Known rows, with every step that occurs
Z-E-S-A: [ 23 -17  31 -17  19   3 -21  24  -3 -15  -8  29 -24 -45  -6 -22 -25  -7
  11 -14 -13   0   2]
U-K: [ 10   8  11 -10  11   0   5  20 -12  -9  -5  24  -3 -19   4 -30   5 -10
   8 -11 -21 -12  11]
Z-E-L-D-U-K: [ 27   3  48 -22  27  -2  -5  69 -44 -22 -45  52 -18 -53  17  -6  -9 -40
 -21   0 -38 -26  13]
L-E-S-A-Z: [ 14  23  42  -9  18   3 -10  34 -39 -12 -11  13 -26 -71 -14 -15 -28 -13
 -11  -8 -22  -5   6]
S-A: [  1  10  14  -6  30  11   4   0  -7   3 -12  25 -17 -10  -2 -16 -10   7
  11 -13   0  -1   5]
Z-E-L-A-S: [ 26 -14  60 -26   2   4   9  51 -26 -36 -13  23 -20 -60   9 -20 -24 -16
 -12 -12 -26  10   0]
U-D-L-A-Z-E: [ 31 -19  64 -15  27  -6  23  37 -54 -14 -32  35 -32 -58   2   4 -12 -35
 -50  -3 -44 -27   9]
S-A-L-E-Z: [ 13  19  42 -22  37  18   1  34 -45 -15 -32  26 -32 -63 -19 -20 -35  -9
 -13 -17 -39 -23   7]
L-A: [  8  23  19  -9   4   9  26  16 -16  -7 -11  18  -6 -19   6 -17  -9  14
   0 -14   1   9  12]
D-L-E-S: [ 22  -8  31 -10  21   3 -16  38 -20 -21  11  30   0 -24  -7  -4 -23  -8
   7 -22 -38  -3  17]
E-S-A: [  6   1  19 -11  21  12 -12  10   6 -14  11  26 -11 -28 -11 -19 -22  11
  12 -16 -13   1   2]
U-K-P: [ 12  -3  12  -3   8   8  10  26  -6 -27 -16  13  -3 -29   3 -28 -11 -14
   3 -14 -49   9  12]
Z-E-S: [ 13 -14  23 -20  -1   3 -18  35  -4 -16   3  28  -6 -34  -1 -20 -13 -11
   7 -14 -10  16   5]
P-K: [  2  13  19 -10  13   7  15  11  -2   8 -10  14   4 -27   9 -22  -5  -9
  17  -5 -12  17  13]
S-A-Z-E-L: [  9  -1  51 -31  43   9  -1  33 -24 -21 -29  36 -39 -66   2 -15 -31 -30
 -15  -7 -19 -23   0]
A-Z: [-11  25  19  -7  13  10  11  19 -27  -1  -3  20  -5 -35   2 -15   5 -14
 -13   0  -7  12   9]
A-Z-E-L-D: [ -2  10  43 -21  13   9  -1  51 -57 -20 -36  36 -29 -66   8   0 -17 -36
 -41  -2 -17  10   1]
Z-E: [ 10  -3  20 -14   7   3  -3  24 -16   3 -20  27 -10 -18   9 -18   1 -15
   4 -10   2  12   7]
E-S-A-L-D: [  4   0  30  -8  18  19  -7  30 -38 -16 -13  29 -27 -68  -9 -11 -21  -8
 -19 -12 -28  16  -1]
U-D-L-E-S: [ 23 -26  40 -10  20   1 -15  38 -31 -14   5  35   1 -16 -17   8 -17 -14
 -22 -22 -48 -15   7]
Z-E-S-A-L-D-U: [ 27  -7  54 -10  28   8 -13  59 -50  -9 -40  44 -33 -87   4  -2 -17 -34
 -21   3 -36   2   7]
D-L-E-Z: [ 19  13  34 -13  34   8  -6  34 -33 -24  -6  34  -9 -17 -15  -4 -26  -7
  -5 -17 -48 -24  22]
E-Z: [ -8  25  13 -15  15  20  -1  18  -7 -19   5  29  -1 -10 -15 -18 -12   7
  -4 -11 -21  -3  12]

Rows
[ 19  -4  42 -12  34   8  -6  34 -41 -16 -14  39  -8  -7 -25   8 -23 -12
 -34 -17 -59 -36  13] => U-D-L-E-Z
[ 12  10  43  -2  30  18  -7  46 -42  -7 -20  42 -21 -71  -3   0 -13 -18
 -19   1 -34   1   8] => E-S-A-L-D-U
[ 20 -28  41 -27  25  10 -13  33 -18 -17 -15  30 -32 -76  -4 -28 -25 -22
   0 -14 -29   0  -1] => Z-E-S-A-L
[ 18  17  25  -6  25   0   4  37 -15  -4 -12  36   2 -19   9 -21  13 -19
   7   2 -30 -27  21] => D-U-K
[ 29 -14  60  -9  40  -1  -9  35 -47 -16 -11  31 -28 -57 -24   7 -30 -27
 -35 -10 -58 -34   5] => U-D-L-E-S-A-Z
[  9  21  39   3  39  18   9  37 -54  11 -43  40 -25 -54   6   1  -1 -21
 -20   3 -23   0  10] => S-A-L-D-U
[ 32   0  53 -17  27  -5  23  36 -44 -22 -26  33 -31 -68  12  -9 -17 -28
 -22  -4 -34 -13  17] => D-L-A-Z-E
[ 10  -3  36 -20  -1   2 -14  41 -23 -22   0  22 -15 -66  -2 -19 -12 -28
 -13  -1 -19  14   6] => A-Z-E-S
[ -1  11  26  -3  25  19  10  19 -50   5 -37  29 -32 -54   2  -9  -9 -12
 -20 -10 -15  13  -1] => S-A-L-D
[ 15  19  65 -14  45   9  -1  56 -59 -11 -53  49 -41 -77   9   8 -21 -41
 -35  10 -25 -19   7] => S-A-Z-E-L-D-U
[  9   1  32 -21   6  13 -10  49 -33 -12  -2  17  -5 -59  -6 -20 -17 -15
  -6 -21 -27  12   8] => A-L-E-S
[ 30 -28  55   6  15   0  19  26 -37 -20   3  28  -7 -26  -6   1  -4 -11
 -34  -8 -55  -4   4] => U-D-L-A-S
[  7  10  52 -20  32  10  -2  40 -54 -19 -48  37 -48 -77   5  -3 -31 -32
 -36  -2 -18  -5  -3] => S-A-Z-E-L-D
[  1   0  28 -13  38  19   7  13 -21   0 -18  28 -23 -43   0 -22 -10  -9
   0 -13 -18  -6   2] => S-A-L
[ 20   6  25   3  20   7   9  42  -9 -20 -23  25   3 -30   8 -17  -2 -23
   4  -1 -59  -4  23] => D-U-K-P
[  0  34  21  11  12  11   2  35 -42  12 -25  39   1 -14   9   9  13 -10
 -15   5  -5  15  17] => L-D-U
[ 18   1  43 -38  18   9  16  41 -18 -26 -25  32 -21 -42  11 -16 -30  -4
  -9 -22  -8  -6   6] => Z-E-L-A
[ 19  10  28 -10  15   6 -14  27 -19  -9  -9  16 -16 -37 -13 -16 -30   4
  10 -20 -12   0   6] => L-E-S-A
[ 32 -27  49  -9  37   2 -17  26 -29 -11  -8  35 -18 -25 -23   7 -32 -10
 -18 -22 -50 -32   4] => U-D-L-E-S-A
[ -4  26  33  -9  28  21   1  49 -33  -9 -19  47  -1 -17   8  12  -5 -10
 -19  -3 -15   0  12] => E-L-D-U
[  2  15  32 -11  24  11  -8  18 -13 -20   8  23 -21 -60 -13 -19 -21  -8
  -7  -4 -21  -2   3] => E-S-A-Z
[ 19 -17  42 -16  15  11 -13  42 -47 -14 -34  32 -41 -87  -2 -14 -25 -25
 -22 -10 -28  16  -4] => Z-E-S-A-L-D
[ -9  12  19  -4   9  20   9  31 -51   3 -24  29 -12 -44   6  -9   4 -17
 -25  -8 -14  30   4] => A-L-D
[ 12  20  37 -13  28   8   2  57 -35 -21 -25  49  -7 -35  10  -4  -5 -23
 -20  -3 -38 -26  16] => E-L-D-U-K
